Every row comes from one small tree of marks. The marks that hang from a mark follow it in brackets, in alphabetical order. Every link used is in the known rows. Which tree was each row made from?
Known rows:
L{C{A J R{Y}} U}: [ 23.2   0.4  -5.0 -11.6   9.8  11.4  36.4 -24.2 -34.6 -20.6  -9.4   6.4
  11.5 -18.7  14.0  -7.0 -17.1 -19.1 -17.7 -20.0  17.6]
U{G L{C{A}} S}: [ 18.8 -30.0  -5.2 -13.6  -5.1  -5.9  -6.0  26.5  28.1  27.5   2.0  17.7
   0.5  20.3 -20.0   5.7  24.1  12.2  28.3  -8.0   2.7]
L{C{J}}: [-14.3  13.2  -2.7  11.8   1.8  -6.3  -0.3  -6.7   6.2   5.5 -18.3 -14.2
   1.8   1.1  -2.8   1.2 -22.5 -10.4  -8.3   1.2  -6.8]
L{C U{G}}: [  3.9 -14.9  18.5  28.3 -14.2  23.3   0.9   2.6  11.0  14.8  10.6 -34.4
 -16.0   7.0   0.0  -7.9  58.3  -9.1  16.4   9.2  11.9]
L{C{A J R{Y}} U{G S}}: [ 33.0 -28.3   1.8 -19.7  16.8   2.9  39.5 -11.3  -4.4  -9.9  -0.6  20.3
   9.7  -7.9   2.8  -7.0   1.7  -4.9  -4.5 -29.5  19.4]
G{U{L{C} S{Y}}}: [ -7.2 -13.3  27.1   8.4 -12.3 -14.8 -36.0  28.2   7.3  29.0  22.0   0.4
 -15.7  14.9 -18.6   2.4   6.2  22.2  33.2  23.6  -3.4]
G{U}: [-22.2  19.8  14.4  26.0  -9.7   1.0 -18.0 -11.5 -14.7  -4.2 -12.3  -8.5
   0.7   2.8   6.7 -10.8  17.6   2.2  -6.4  32.3 -10.2]
C{R}: [-15.5  29.2 -14.4   2.9   5.4  -2.7  -9.4 -12.5  -7.0 -20.7  -0.9  -8.6
   8.2   0.0  15.2  10.1   7.9   9.6 -14.0   2.5 -12.0]
A{C}: [-34.2  20.3 -10.4  10.7 -14.0  19.0   7.0   5.3  17.5  -4.1 -17.4 -19.9
  -6.2  -5.5   7.1  -0.7  -3.3  -5.0 -15.7  20.2 -17.3]
R{C{A J} Y}: [-12.5   3.4  -1.2  -5.4 -10.9  22.4  -3.6 -35.8  -3.6 -30.0 -23.2  26.7
   7.8 -25.0  13.4 -23.0 -61.5 -24.9 -34.8  -8.1   5.2]
L{C U}: [  7.0   9.6  10.6  29.8  -7.9  17.5   3.7   5.9  -1.9   7.7  10.1 -37.6
 -15.2  -0.5   0.6   1.2  25.3 -10.7  10.0  21.7   8.5]
J{C{A R}}: [  4.5  31.6 -28.8  -7.4  12.0   1.2  19.4   2.3 -33.6 -12.7  -3.0  -5.5
  -4.6 -11.7   9.5   2.2 -25.2   2.2 -21.8  -6.3 -11.3]
S{Y}: [-41.5  19.9   8.5  11.0 -10.0   6.7 -40.0  -4.3   6.9   1.6  15.0 -15.4
  -9.4  -9.3   3.8  15.5  -6.9 -11.7  -6.2  22.6 -12.2]
C{A J R{Y}}: [ -9.2  13.4 -20.0 -26.3  10.9  -1.0  10.3 -34.9 -25.3 -32.6 -25.8  28.5
  27.3 -16.1  17.6  -1.3 -42.1 -11.8 -38.0 -21.7  -2.3]
C{A R}: [  0.8  29.0 -22.8  -8.9  11.6  -3.3   8.8 -18.3 -22.3 -18.7  -8.5  11.2
  15.7 -11.8  15.6  11.3  -4.6  -5.6 -18.8  -1.6  -6.7]
U{G}: [-28.8  -1.5   5.0  10.9  -9.5  11.7 -24.8  -8.4  20.1   1.5  -4.4 -10.3
  -0.3   9.3   3.8  -0.2  35.7  -2.3  -4.4   7.2  -7.3]
G{U{L{C{A J}} S{Y}}}: [  7.8  -9.7  12.2 -10.3   3.6 -28.8 -10.3  12.3  -8.3  24.9   3.4  34.3
   3.9  -4.7 -23.4   1.6 -34.0   2.6  12.0  15.7   0.0]
B{C}: [-18.4  10.9   1.8  16.4  -6.2  -5.7 -17.1  -0.2   7.0   2.7 -12.8 -13.7
 -11.4  -5.7   7.2  -3.9  -7.0 -22.5   3.2   2.3 -15.7]
L{C{A J R} U{S}}: [ 45.3  15.8 -14.7  -6.8  30.3 -16.2  45.8  -1.4 -13.5  -9.2   1.3  13.2
   8.2 -20.7  -3.7  11.3 -23.3  -8.6  -7.9  -3.9  11.5]

Which tree is each row?
[  6.6  -3.6   8.6   8.4  -6.3  24.9  11.7 -10.3 -20.3 -14.8  10.9 -28.3
  -6.9   2.4  16.4  -7.3  22.5   0.5   3.7 -10.1  12.4]
L{C{R{Y}} U}
[  9.1 -20.1   5.0 -16.1   3.0 -22.8  -2.2   2.8 -10.1  -6.1  -9.3  24.4
  12.5  22.1  -6.0 -15.7 -19.4  36.9   5.3 -17.9  -0.4]
G{U{L{C{J R{Y}}} S}}
[  8.8  -1.5 -12.4  -4.3 -13.6   0.5  -8.4  13.2  -2.4  19.6  -4.4   4.2
   2.6  10.1  -9.7   6.1   6.2  -2.3  14.5   4.4   0.5]
U{L{C{A}}}
[ -8.3 -11.8 -10.5 -22.8  -6.8  -4.8 -11.2  -7.4  -5.2  -8.5  -9.6   7.9
  13.9  18.1   2.4  -5.9 -18.7  17.2  -4.4 -29.5  -1.7]
U{L{C{J R{Y}}}}
[ 21.7  -4.3 -13.2 -11.4  -1.8 -10.2  -3.3  30.7  14.7  20.1   1.7  13.6
   0.9  12.8 -18.6  13.2  -9.5   7.9  22.0   6.6  -1.2]
U{L{C{A}} S}
[ 10.2  -9.5  13.3  13.5  -9.5 -14.3 -18.0  27.9   7.8  22.3   2.2  -0.1
  -6.2  27.4 -17.5  -5.6  16.3  30.8  29.6  22.6  -4.5]
G{U{L{C} S}}
[-22.5  13.3 -12.1  -6.5  -3.6  15.9  -1.1   2.9 -21.5 -19.4   1.2 -21.9
 -11.8   4.3  13.0 -10.7 -23.8  14.8 -20.7 -16.1 -12.6]
J{C{R{Y}}}
[ 13.0 -15.7  -1.0 -20.4  -3.9 -11.3  10.3 -20.9 -43.1  -7.8 -24.4  33.8
  24.0   7.3   5.8 -21.0 -15.0  10.0  -5.6 -20.3   5.6]
G{U{L{C{A J R{Y}}}}}
[ -9.4 -25.8   6.5   4.9 -23.9   7.3 -28.8  15.1  25.6  25.4   1.6 -12.7
  -5.7  30.5 -11.4  -4.2  46.1  12.3  25.7  -5.8  -0.3]
U{G L{C}}
[ 43.0 -10.7  -5.9  -8.2  26.0 -11.2  44.1  -4.5  -0.9  -2.3   2.2  15.6
   9.6 -12.9  -3.2   3.8  10.7  -4.9  -1.1 -15.5  16.1]
L{C{A J R} U{G S}}
[-34.4   9.8 -18.1 -19.4  -3.3   9.3  22.8 -19.6   0.5 -30.7 -31.2   6.1
  13.4 -11.1  18.8 -10.2 -35.1  -0.5 -38.5 -17.4 -13.5]
A{C{J R{Y}}}
[ 16.5 -17.7  16.7  21.1  -1.1  11.4   6.5  19.5  28.5  18.4  17.5 -23.8
 -17.0   9.7 -10.2   0.1  47.0   3.0  23.5  10.7  10.9]
L{C U{G S}}
[ 11.4 -25.3  -6.0 -34.5  12.3 -26.2  -5.8   9.0  15.1  15.5  13.9  37.9
   9.9   0.6 -14.9  14.6 -11.4  10.4  10.7 -26.6   2.4]
U{G L{C{A J R}} S{Y}}
[-32.0  -9.1  15.5   0.3  -1.3   0.0 -38.5  10.6  38.5  11.4  22.7  -1.6
 -11.1   0.0  -7.8  14.0  12.2   1.3   7.0  10.5  -8.4]
U{G S{Y}}
[ 17.3  15.1   2.7  19.9   3.4   9.8  15.5  -2.3 -15.3  -7.4  14.2 -32.9
  -7.3  -1.0  10.4   2.5  30.9   0.4   6.3   4.2   8.7]
L{C{R} U}
[  0.1 -23.6  31.6  18.1  -3.3  10.3 -12.2  21.3  29.0  24.2  39.1 -23.1
 -26.9  -1.8 -11.3   8.2  36.6  -3.8  26.7  13.2  11.8]
L{C U{G S{Y}}}
[-13.3  -9.9  22.2  13.2  -1.8  11.2 -27.8  12.2  29.5   8.5  39.7 -10.6
 -18.7  -9.7  -7.5  13.9  31.1  -5.3   8.8  27.0   3.8]
L{U{G S{Y}}}
[  8.5  19.7 -22.3 -12.8  20.6 -28.4  20.0 -23.1 -21.7 -18.4 -27.7  27.3
  15.7 -25.6  13.6  -1.5 -43.6 -29.0 -21.2 -22.9 -10.5]
B{C{A J R}}
[ 17.3   8.4   3.5  17.1  13.1  -6.8  16.0  13.3  15.3   4.0   5.3 -13.4
  -6.4  -7.6 -14.7   5.9 -15.9  -7.4   0.1  17.5   6.1]
L{C{J} U{S}}
